What can hang from each mark:
dele: gagub
vuvo: gagub nolad
gagub: muser nunis vuvo
babaz: nunis
muser: gagub
nunis: babaz gagub
nolad: muser vuvo

Each row was made from one small tree. The marks that hang from a mark follow it in brackets, in alphabetical order. Every link used is in the known rows. Write each row's tree.
Known rows:
nunis(gagub(vuvo)): [ 2.01  1.84 -2.55 -3.35  1.92 -2.63  2.53  2.18 -1.30 -0.86 -3.08  1.85
  1.21 -1.39 -0.58  0.57  2.47  0.82]
gagub(muser nunis(babaz)): [ 8.14  1.07 -1.14  2.94 -0.91  1.46 -3.70 -5.27 -2.27  1.34 -0.02  1.26
 -0.18 -2.78 -1.71 -0.26 -2.42  0.03]
muser(gagub(nunis(babaz) vuvo(nolad))): [-0.68  2.88  0.18 -1.57 -0.72 -0.46 -6.11  2.38  3.69  5.69  3.21  0.60
 -0.18  2.76  0.18 -1.87 -2.23 -1.58]
babaz(nunis(gagub)): [-3.39 -0.86  0.12 -4.24 -0.92 -2.41  4.95 -2.15 -0.49 -2.69 -1.86  1.39
  4.25  0.87  1.95 -4.33  3.98  5.60]
vuvo(gagub nolad(muser)): [-4.39 -3.34  2.91 -2.42 -3.89  1.78  3.63  4.13  3.06 -2.50 -2.73 -2.92
  1.24 -1.82  1.98 -1.23  2.44  2.89]
dele(gagub(muser)): [-3.16 -0.08 -2.08 -0.79  1.79 -0.73  2.83 -7.75 -2.22  0.67  2.26  4.04
  2.83  5.02  0.87  2.95  3.48 -0.22]
nunis(babaz gagub): [ 4.97  1.86 -1.80 -0.65 -1.34 -3.76  3.63 -0.01  2.41  1.81 -5.24 -1.67
  5.65  0.28  1.21 -2.63  2.36  4.64]
babaz(nunis(gagub(muser vuvo))): [-3.82  0.73 -0.23 -1.84  3.27 -0.51  1.45 -0.93 -4.40 -2.26  0.14  1.36
 -0.96  0.20  0.79  0.74  1.61 -0.99]
nolad(muser vuvo): [ 3.41 -3.74 -1.53  0.10  4.26  2.59  2.83 -4.49 -2.58 -7.26 -4.19 -3.44
  4.16  0.46  4.80 -2.68 -1.67  0.28]
dele(gagub(muser vuvo)): [-3.94  1.27 -2.49 -0.13  4.94 -0.59 -0.43 -4.80 -2.36  0.91  4.28  4.55
  0.02  4.30 -0.68  4.98  1.53 -4.43]
muser(gagub(nunis vuvo(nolad))): [-2.47  1.54 -0.25 -4.26 -0.48  0.17 -4.13  1.92  0.86  3.39  3.35  2.72
 -1.28  1.80  0.19 -0.98 -0.65 -1.38]
gagub(muser nunis vuvo(nolad)): [ 2.23 -0.34 -0.55  1.90 -0.52  3.41 -4.14  0.24 -2.79 -0.88  0.90  1.11
 -6.45 -3.17 -3.79  5.16 -3.87 -3.77]
vuvo(gagub): [ 0.03  0.27 -1.68 -3.70 -2.67 -0.07  0.95  1.17  2.07 -0.06 -0.11  4.70
  3.22 -2.40  1.31 -2.57  6.18  3.48]
muser(gagub(nunis)): [ 1.21  1.73 -1.11 -6.15 -0.98 -0.46 -2.04 -3.80 -1.97  2.72  2.48  4.85
  3.26  1.02  2.20 -4.94  2.10  2.48]
dele(gagub(vuvo)): [-4.27  1.23 -2.71 -2.40  3.25 -2.21  0.48 -3.37  1.70  0.65  4.23  4.87
  2.62  4.55 -1.12  1.50  2.63 -1.58]
dele(gagub(muser vuvo(nolad))): [-6.83 -0.23 -1.21  1.03  2.06 -0.02  0.49 -1.96  0.49  0.97  3.10  1.72
 -1.85  5.78 -0.90  6.97  0.28 -3.98]
nunis(babaz gagub(muser)): [ 5.26  1.84 -1.58  1.71  0.12 -2.25  2.73 -1.46 -1.64  1.93 -5.25 -1.94
  2.93 -0.09  1.38  1.06  1.31  1.58]
nolad(muser(gagub)): [-2.36 -0.89  0.81 -7.84  2.37  1.35  0.87 -5.25 -2.93 -0.50 -0.16  0.34
  6.11  2.57  5.28 -4.15  1.95  0.96]
nolad(muser vuvo(gagub(nunis))): [ 4.35 -2.86  1.05  2.87  2.01  1.46  2.66  2.51 -2.12 -6.10 -2.09 -3.21
 -0.24 -4.53  2.18 -5.05 -0.72  0.82]

Write each row's tree:
[ 0.78 -0.20  1.84  1.27  0.67 -2.15  2.37  5.22  3.13  0.26 -5.58 -7.13
  0.90  0.07 -0.41  0.96 -2.42 -0.07] : nunis(babaz gagub(vuvo(nolad(muser))))
[-2.93 -0.61  0.27 -2.25  0.45 -0.83  4.48 -3.36 -4.23 -2.42 -1.76  1.01
  1.67  0.63  2.35 -1.17  2.90  2.77] : babaz(nunis(gagub(muser)))
[ 1.13 -2.91  0.09  1.08  2.84  1.74  3.66  1.45 -0.91 -5.99 -2.96 -2.98
  2.57 -1.76  5.04 -3.86  1.21  0.61] : nolad(muser vuvo(gagub))
[ 4.22  1.12 -0.07  4.81 -0.60  2.47 -6.41  0.98  0.62  1.70  0.85 -1.26
 -5.22 -2.06 -3.82  4.21 -5.76 -4.10] : gagub(muser nunis(babaz) vuvo(nolad))
[-5.84  1.61 -1.66 -6.13  0.60  0.50 -3.12  0.61  2.02  3.27  2.19  2.94
  1.76  5.16  3.16  0.64  1.58 -1.58] : muser(gagub(vuvo(nolad)))
[-3.44 -0.03  0.09  3.00  1.08 -0.42 -0.65 -1.11 -0.85  0.85  4.46  1.28
 -4.77  2.54 -3.93  5.46 -1.83 -3.59] : dele(gagub(muser nunis vuvo(nolad)))
[ 0.86 -2.16  4.62  2.25 -5.30  0.66  0.55  5.61  4.99  0.03 -1.62 -5.37
 -0.75 -3.92 -1.09 -3.48 -1.17  2.70] : vuvo(gagub(nunis(babaz)) nolad(muser))
[ 0.25  0.03 -0.82  1.06  0.72 -1.14  1.63 -6.37 -3.34  0.61  3.40  3.79
 -0.04  1.85 -2.14  1.48  0.92  0.33] : dele(gagub(muser nunis))
[ 7.08  0.46 -1.73  7.46  0.89  0.88 -1.34  2.06 -0.74 -0.88 -0.48 -1.21
 -1.77 -2.81  2.08 -1.75 -0.83 -0.74] : nolad(vuvo(gagub(muser nunis(babaz))))
[ 1.70  1.63 -0.69  3.55  0.38 -1.44  0.11  3.89  0.74  2.53 -4.23 -4.26
 -1.77  0.99 -0.46  5.03 -1.78 -1.83] : nunis(babaz gagub(muser vuvo(nolad)))
[ 3.23 -0.83  2.65  2.37 -0.45  1.53 -4.27  2.00  3.17 -0.86 -0.49 -4.56
 -2.21 -2.93 -3.68 -0.33 -6.30 -2.03] : gagub(nunis(babaz) vuvo(nolad(muser)))
[ 5.26  1.91  0.13  3.08 -2.54  0.62 -2.72  1.32 -0.39  2.37  1.09  1.86
 -1.43 -4.76 -1.32 -1.48  1.33  0.56] : vuvo(gagub(muser nunis(babaz)))
[-7.14 -2.52  3.20 -2.67  0.92 -0.46  4.20  2.45  0.00 -4.18 -2.11 -4.01
  0.05  0.76  0.76 -1.45 -0.51  1.06] : babaz(nunis(gagub(vuvo(nolad(muser)))))
[-1.24 -1.64  3.41 -1.99 -2.34  0.90 -0.74 -0.50  2.34  1.87 -1.03 -4.50
  2.42  2.16  2.28 -3.39 -2.65  1.84] : vuvo(nolad(muser(gagub(nunis(babaz)))))
[-0.01 -1.12  1.33  2.06 -5.73  1.97  0.27  4.40  0.03  0.43 -0.21  0.44
 -4.50 -4.28 -1.44  1.76  1.32  1.43] : vuvo(gagub(muser nunis) nolad)
[-1.82  1.28  0.45  5.50  0.96 -1.13 -2.62 -0.40  1.93  3.46  4.19 -0.81
 -3.80  3.56 -3.74  4.54 -3.40 -3.89] : dele(gagub(muser nunis(babaz) vuvo(nolad)))
[-3.99 -0.17 -0.14  0.95 -0.40 -2.31  0.08  0.61  3.23  0.81  4.25  1.54
 -2.20  2.82 -4.31  1.93 -0.62 -0.77] : dele(gagub(nunis vuvo(nolad)))
[-6.28 -0.75  0.99 -0.66  0.65 -0.07  2.11  1.60 -2.01 -1.95 -0.86 -1.02
 -2.59  1.30  0.76  2.29  0.32 -0.68] : babaz(nunis(gagub(muser vuvo(nolad))))
[ 4.86  1.80  0.02  0.87 -3.68 -1.10 -1.96  2.83  3.82  2.29  0.99  2.17
  1.39 -4.61 -1.48 -4.87  2.35  3.31] : vuvo(gagub(nunis(babaz)))
[ 7.59  2.65 -1.39  3.47  2.39  1.74 -7.42 -2.23 -2.59  1.29  2.00  2.00
 -3.37 -3.55 -3.62  2.12 -4.42 -4.97] : gagub(muser nunis(babaz) vuvo)
[-0.90 -3.24  4.38 -0.45 -5.10  1.53  2.44  5.38  1.94 -2.39 -1.59 -3.11
 -1.73 -4.95 -1.31 -2.64  0.24  3.20] : vuvo(gagub(nunis) nolad(muser))
